Each row comes from the steps of one path. Every step used is in the known rows, and no mark comes twice. Write the path behind each row, first mark first.
In the rows, 128 means zero.
Known rows
bifeg/mogi/dira/vikes: [143 194 139 151  95 136 126 127 134 178 155 105 123 137 117 110 125 111
 164 109 162]
dira/mefa/nilob: [165 193 110 122 111  99 123 135 124 146 111  96 102 141  84 146 124 115
 190 140 137]
mogi/bifeg/vikes/dira: [153 173 103 113 128  88  88 137 111 123 101  94 109 142 108 124 108  82
 195 147 130]
vikes/dira/mefa/bifeg/mogi: [150 202 120 130 124 125  93 146 135 146 116  91  84 131 105 123 113 126
 183 163 157]
mogi/bifeg/vikes/dira/mefa/nilob: [173 182  90  98 106  70  90 154 114 126  87  82  91 127  85 136 125  89
 209 155 134]
dira/vikes/nilob: [162 188 105 144 121 125 105 114 106 164 131 118 118 143 102 135 115 123
 170 149 118]
vikes/nilob/mogi: [160 192  93 128 139 132 112 106 120 173 134 118 108 164 100 114 122 103
 184 145 127]
vikes/nilob/mefa/bifeg/mogi/dira: [142 187 128 149 125 147 120 147 145 193 136  92  70 155 106  84 128 110
 174 161 164]
bifeg/mogi: [140 184 131 147 124 127 113 136 139 158 144 103 121 155 124 120 104 105
 175 128 138]
mogi/dira: [142 185 139 133 126 119 137 113 129 159 131 104 116 147 104 115 127 102
 171 118 152]
nilob/mefa/bifeg: [132 194 125 142 138 137 116 148 114 147 113  96  80 157  97 134 109 113
 179 161 162]
dira/mefa/nilob/mogi/bifeg/vikes: [178 197  88  93 110  87 108 148 112 157 102  90  92 134  76 119 129  80
 219 136 153]
dira/vikes/nilob/mefa: [157 188 109 158 108 148 107 136 107 162 133 115 103 151  90 137 120 113
 178 160 124]
dira/mefa/bifeg: [154 205 128 125 136 118 116 133 112 147 106  97  89 131  85 135 111 125
 186 155 160]
nilob/mogi: [147 195 106 128 135 134 120 116 120 156 133 117 113 161  99 127 117  99
 183 127 149]
nilob/mefa/bifeg/vikes: [139 201 122 131 150 125 103 161 106 130 106  77  72 161  95 123  94  90
 168 162 164]
dira/mefa/nilob/mogi/bifeg: [169 190  90 104 101 102 116 138 125 173 109 108  97 128  78 132 142 106
 233 133 149]
bifeg/vikes/nilob: [163 183 110 125 146 102 102 128 109 140 120  94 106 161 105 111  99  85
 164 152 109]
vikes/dira/mefa: [161 191 117 130 121 118 105 129 126 128 112 106 110 134  88 147 119 115
 189 153 133]
nilob/mefa: [139 186 125 152 122 140 120 143 124 142 131 107 107 161  95 144 107 101
 184 144 142]

Write each row's path
[153 204 112 122 133 117 101 132 114 129  95  96  81 130  89 140 118 127
 186 167 157] | vikes/dira/mefa/bifeg
[161 210 128 113 143 105 107 147 100 128 101  79  85 135  83 122 101  98
 175 156 160] | dira/mefa/bifeg/vikes
[144 198 119 118 159 105 104 137 100 129 102  80  84 151 108 116  93  93
 159 151 155] | mefa/bifeg/vikes
[146 196 112 158 115 157  96 153 120 180 134 101  75 146 110 113 112 124
 171 172 148] | dira/vikes/nilob/mefa/bifeg/mogi
[172 213 111 108 133 134 126 112 120 190 116 100  74 135  75  91 147 117
 188 154 171] | vikes/nilob/mogi/dira/mefa/bifeg
[159 183 110 137 134 125 103 153 114 139 122  91  95 168  90 114 102  81
 172 166 119] | bifeg/vikes/nilob/mefa
[167 169 107 118 131  89  96 134 109 156 111  98 107 144 101 107 104  84
 194 152 115] | mogi/bifeg/vikes/nilob
[169 206  76 103 113 110 109 126 127 142 107 102  90 147  84 143 139 109
 200 148 145] | vikes/dira/mefa/nilob/mogi
[157 206  92 115 103 120 136 107 115 178 130 104  99 145  96 121 151 107
 176 109 168] | mefa/nilob/mogi/dira/vikes
[128 194 130 155 128 147 108 161 134 161 132  89  78 156 113 118 103 111
 178 156 167] | nilob/mefa/bifeg/mogi
[166 199  90 113 149 120 102 120 110 153 126 101 101 171 100 101 108  78
 173 148 127] | bifeg/vikes/nilob/mogi
[160 198 146 130 110 121 137 123 132 158 129 103 115 131  80 121 131 107
 185 124 157] | mogi/dira/mefa
[160 190 106 121 131 133 131  98 129 188 138 113 103 158  98  92 139  99
 178 132 145] | vikes/nilob/mogi/dira
[171 196  92 106 119  83  99 145 116 109  92  77  90 146  86 139 118  93
 177 156 130] | bifeg/vikes/dira/mefa/nilob
[133 194 128 140 140 125 109 139 131 161 130  94  94 149 126 114 101 117
 170 144 160] | mefa/bifeg/mogi
[155 205 143 123 129 119 135 125 120 163 110  92  87 127  81 114 131 118
 182 138 178] | mogi/dira/mefa/bifeg
[132 189 141 135 130 126 126 128 138 178 132  87  89 143 123  94 120 113
 166 128 177] | mefa/bifeg/mogi/dira
[156 186 123 149  99 135 119 117 132 193 155 111 115 140 115  96 131 115
 161 130 138] | bifeg/mogi/dira/vikes/nilob
[169 191  73  97 100  99 102 134 127 156  99 106  89 128  83 137 149 107
 227 148 148] | vikes/dira/mefa/nilob/mogi/bifeg
[142 184 144 143 114 127 132 128 149 175 151  98 119 147 119  98 122 101
 169 115 156] | bifeg/mogi/dira
[162 205  88 106 162 117  96 122 101 156 111  88  74 164 101  93 107  90
 168 163 148] | mefa/bifeg/vikes/nilob/mogi
[150 195  87 115 129 112 123 119 127 159 122 103  99 164 102 134 127 104
 183 129 148] | mefa/nilob/mogi
[143 187 115 153 132 146  99 156 134 177 130  95  73 158 112 105 107 115
 179 175 145] | vikes/nilob/mefa/bifeg/mogi
[165 193 122 120 104  99 143 128 133 161 115  92 101 135  79 126 145 112
 189 125 155] | mogi/dira/mefa/nilob
[174 207 125 107 140 106 116 134 109 160 104  78  73 132  78  88 124  98
 170 164 155] | mogi/dira/mefa/bifeg/vikes/nilob
[158 189 103 108 133 107 105 133 108 155 119 103 108 148 101 110 110  70
 205 126 148] | nilob/mogi/bifeg/vikes
